What can hang from each mark:
musid: pila
pila: pima
gefe: gava pima
pima: gefe kebaga pila
gava: gefe vepo
pimes: sege
sege: kebaga pimes
kebaga: musid pima
vepo: gava

Each row was made from one small tree. The marks that hang from a mark follow it in brackets, in alphabetical order. Every link used is in the known rows. Write each row's tree.
Known rows:
pila[pima[gefe[gava[vepo]] kebaga[musid]]]: [ 1.98 -1.09  0.22  0.56  0.15  0.30 -2.82 -0.36  4.04 -3.53  0.53 -0.45
 -3.79  3.58  4.15 -1.26  1.03  0.70  0.96 -0.89 -0.18]
sege[kebaga[musid[pila[pima[gefe]]]] pimes]: [-1.51 -0.89  0.06 -0.62 -0.26  0.60  4.21  2.52 -1.11  0.09  2.75  0.05
  3.10  1.73  1.48  5.92 -1.63 -1.59  0.93  0.08  0.80]
pila[pima[gefe[gava] kebaga[musid]]]: [-0.41 -1.18 -0.07  0.46 -0.63 -0.20 -2.28 -0.20  5.25 -3.43  1.43 -0.44
 -3.92  3.66  4.21 -0.82  1.03  0.38  1.88 -0.98  0.09]
musid[pila[pima[gefe[gava]]]]: [-1.54 -0.86 -0.27  0.85 -0.50 -0.47  4.46 -0.96  1.99  0.07  3.51 -0.68
 -2.34 -3.60  1.48 -0.94 -0.93 -0.71  0.89  0.38 -1.21]
kebaga[musid pima[gefe pila]]: [-3.70  2.01  3.26 -4.37 -0.31  0.96 -4.17  0.51  0.62  0.64  1.46  1.42
 -2.30  5.92  4.39  0.22  0.12 -0.39  0.34 -0.59  1.26]
gava[gefe[pima[pila]] vepo]: [ 3.52 -0.19 -1.90  1.52  0.99 -0.84 -0.49 -1.66 -5.54  1.32 -0.69 -0.28
 -1.20 -1.03 -1.65 -2.78  0.21  0.69 -2.68  0.16 -0.49]
pima[kebaga pila]: [ 1.63 -0.92  0.53  2.79 -0.35  0.05 -6.49 -0.04  2.64  5.97  0.27  2.16
  3.57  0.24 -0.63 -0.75 -0.13 -0.75  0.53 -1.19  1.80]
kebaga[musid[pila] pima[gefe]]: [-3.77  1.80  2.13 -4.96 -0.39  0.23  1.35  0.57 -0.67 -0.43  2.34  0.69
 -3.21  3.39  3.33  0.86 -1.08 -0.38  0.15  0.43  0.15]
sege[kebaga[pima[gefe[gava]]] pimes]: [-2.03  1.11  1.04 -0.86 -0.36  0.88  2.99  1.84  1.09 -1.22 -1.73 -1.22
  1.60 -2.05 -0.45  4.35 -0.52  0.26  1.23 -0.09 -0.76]
kebaga[musid]: [-0.66 -0.49  0.39 -1.59 -0.67 -1.24 -2.13  0.23  0.79 -3.50 -0.93  1.41
  1.53  5.81 -1.81  0.04  0.62 -1.22  0.38 -0.72  0.14]
kebaga[pima[gefe pila]]: [-3.40  2.04  2.86 -1.55 -0.38  0.68 -3.24 -0.30 -0.12  1.95 -0.03  1.05
 -1.17 -0.80  2.25 -0.83  0.18 -0.19  0.23 -0.22  1.18]
gefe[gava[vepo]]: [ 4.04 -0.48  0.09  0.96  0.50 -0.55 -0.36 -1.47  3.95 -3.02 -3.59 -0.69
 -0.27 -0.72 -4.30 -2.70  0.60  0.70 -0.20 -0.66 -3.44]
gava[gefe]: [-2.14 -0.16 -2.21  1.81 -0.69 -2.79 -2.27 -1.19 -2.49 -1.47 -0.73  0.91
  0.55 -0.75 -4.21 -1.88  0.58 -0.03 -0.30 -0.07 -1.87]
vepo[gava[gefe[pima[kebaga[musid] pila]]]]: [-2.45 -0.87 -1.37  0.62  0.73 -0.53 -1.08 -0.97  2.81  1.70  0.62  0.11
 -0.93  0.61 -0.40 -1.93  0.62  1.06 -0.02 -0.81  2.65]
pimes[sege[kebaga[musid pima[pila]]]]: [-1.28  1.26  1.91 -1.98 -0.36  2.31 -0.98  2.79 -2.32  0.39  0.06  1.45
  7.95  0.76  0.94  4.09  0.20 -1.48  0.55  1.35  0.58]
gava[gefe[pima] vepo]: [ 3.52 -0.20 -2.61  1.40  0.84 -1.65  1.15 -1.69 -6.12 -2.24 -2.29 -0.70
 -1.71 -1.44 -3.03 -2.66  0.58  0.97 -2.63  0.44 -0.91]
vepo[gava[gefe[pima[kebaga pila]]]]: [-2.25 -0.81 -1.56  2.12  0.70 -0.61 -0.57 -1.34  2.43  2.28 -0.11 -0.07
 -0.23 -2.86 -1.46 -2.43  0.62  1.11 -0.07 -0.64  2.66]
musid[pila]: [-0.37 -0.58 -0.41  0.83 -0.50 -1.21  3.15 -0.44 -0.68  1.99  1.22  0.94
  2.40 -3.41 -3.27 -0.33 -1.36 -1.50 -0.03  0.51 -0.56]
pimes[sege]: [-0.77 -0.04  0.97  1.38 -0.42  0.70 -1.79  0.68 -1.84 -2.05 -2.30  1.16
  6.71 -2.85 -4.38  1.38  0.85 -1.88  0.47  0.66 -0.02]
sege[kebaga[pima[pila]] pimes]: [ 0.41  1.10  0.76 -0.75 -0.23  1.68  2.26  2.30 -1.81  1.71 -0.61  0.47
  7.28 -2.05  0.58  4.88 -0.73 -0.82  0.27  0.11  1.02]

Which tree is each row?
[-3.52  1.44  2.80 -1.76 -0.30  2.13 -2.34  2.66 -1.86  1.10  0.34  1.28
  5.11  1.01  1.36  4.11  0.13 -1.25  0.82  1.13  0.84]	pimes[sege[kebaga[musid pima[gefe pila]]]]
[-0.07 -0.70 -2.58  0.94 -0.41 -1.38 -1.72 -0.57 -1.73  2.58  2.01  0.06
 -1.95  2.71  0.33 -1.17  0.20  0.41 -0.56 -0.50  0.67]	gava[gefe[pima[kebaga[musid] pila]]]
[-0.64  1.92  2.08 -2.01  0.14  0.24 -0.69 -0.83  1.69 -3.07 -2.80 -0.68
 -3.69 -1.09  0.37 -1.79  0.61  1.26  0.01 -0.06 -1.66]	kebaga[pima[gefe[gava[vepo]]]]
[ 5.22 -0.74 -1.18  0.45  0.49 -0.13  5.22 -1.68  2.39 -3.63 -3.33 -2.95
 -3.25 -1.50 -2.69 -2.64  0.75  1.05 -0.70 -0.26 -1.60]	gefe[gava[vepo] pima]
[-3.27 -0.59 -1.86  1.37  0.52 -1.47  2.21 -1.63  1.11 -1.94 -1.45 -0.66
 -0.73 -3.31 -3.18 -2.57  1.04  0.99 -0.16 -0.24  1.79]	vepo[gava[gefe[pima]]]
[-3.57  1.30  2.09 -2.06 -0.35  1.69  1.27  2.61 -2.69  0.38  0.93  0.84
  4.55 -0.61  0.63  4.52 -0.62 -1.36  0.75  1.75  0.07]	pimes[sege[kebaga[musid[pila] pima[gefe]]]]
[-0.29 -1.13 -0.58  1.77 -0.51 -0.22  2.72 -0.55  3.10  1.76  3.56 -0.47
 -2.25 -3.31  2.23 -0.74 -1.01 -0.28  1.14  0.15 -0.59]	musid[pila[pima[gefe[gava] kebaga]]]
[-3.16  1.28  2.61 -1.96 -0.24  2.29 -1.45  2.27  1.10  0.82  0.50  0.29
  3.53  1.15  1.13  3.62  0.09 -0.66  1.27  0.88 -0.75]	pimes[sege[kebaga[musid pima[gefe[gava] pila]]]]
[ 6.56 -1.38 -1.41 -0.61  0.71  0.43  4.64 -0.66  3.81 -0.12 -0.36 -2.51
 -4.02  1.89  0.12 -1.34 -0.57  1.23 -0.60 -0.37 -1.19]	gefe[gava[vepo] pima[kebaga[musid[pila]]]]
[-0.63 -1.05 -0.41  1.87 -0.50 -0.46  1.86 -0.26  0.18  2.01  3.39  0.52
 -0.71 -3.39  2.39 -0.20 -1.04 -0.88  0.65  0.36  1.05]	musid[pila[pima[gefe kebaga]]]
[-0.16 -0.88 -3.48  0.52 -0.49 -2.00  2.18 -0.48 -2.67  1.17  2.28 -0.51
 -2.54  0.99 -0.65 -0.82 -0.51  0.40 -0.63  0.21 -0.12]	gava[gefe[pima[kebaga[musid[pila]]]]]
[-3.30  1.41  2.02 -0.06 -0.48  1.27 -0.40  2.08 -2.73 -1.02 -1.93  0.70
  5.44 -3.56 -1.18  3.56  0.48 -0.98  0.84  1.56  0.40]	pimes[sege[kebaga[pima[gefe]]]]
[-0.88  1.91  3.35 -4.70  0.44  1.56 -3.72 -0.09  3.06  0.11  0.76  0.18
 -4.18  6.03  4.22 -0.88  0.08  0.76 -0.01 -0.76 -0.94]	kebaga[musid pima[gefe[gava[vepo]] pila]]
[-1.17 -0.27  1.84  1.44  0.37 -1.02 -3.27 -1.56  3.94 -1.51 -2.84 -0.71
 -5.16 -0.26 -3.43 -2.37  0.45  0.71  0.48 -0.90 -2.22]	pima[gefe[gava[vepo]]]
[ 4.71 -0.64 -2.92  2.22  0.91 -1.49 -0.65 -1.37 -5.11 -0.58 -2.25 -0.49
 -1.68 -1.10 -2.16 -2.52  0.44  1.41 -2.30  0.17 -0.27]	gava[gefe[pima[kebaga]] vepo]
[ 6.81 -1.17 -0.71  1.64  0.78  1.08  0.96 -1.24  4.42  2.98 -1.13 -2.06
 -2.58 -0.59  0.01 -2.48  0.12  1.27 -0.56 -0.94 -0.19]	gefe[gava[vepo] pima[kebaga pila]]
[ 0.11  0.98  0.16 -3.43 -0.31  1.37  5.95  3.04 -2.27 -0.05  1.32  0.18
  5.66  1.28  1.43  6.22 -1.76 -1.03  0.21  0.63  0.18]	sege[kebaga[musid[pila] pima] pimes]
[ 4.77 -0.58 -2.23  2.34  1.08 -0.67 -2.26 -1.29 -4.56  2.96 -0.57 -0.01
 -1.19 -0.69 -0.82 -2.57  0.10  1.16 -2.47 -0.12  0.17]	gava[gefe[pima[kebaga pila]] vepo]
[-0.61 -0.96 -0.08  2.56 -0.64 -0.54 -2.75 -0.37  1.09 -2.22  0.32  0.55
 -1.23 -0.78  3.00 -0.86  1.10 -0.26  1.25 -0.52  2.00]	pila[pima[gefe kebaga]]
[ 4.53 -0.71 -2.86  0.51  1.02 -1.10  1.08 -0.80 -5.12  1.00  0.42 -0.42
 -2.41  0.94 -0.71 -1.62 -0.60  1.07 -2.49  0.41 -0.58]	gava[gefe[pima[kebaga[musid[pila]]]] vepo]
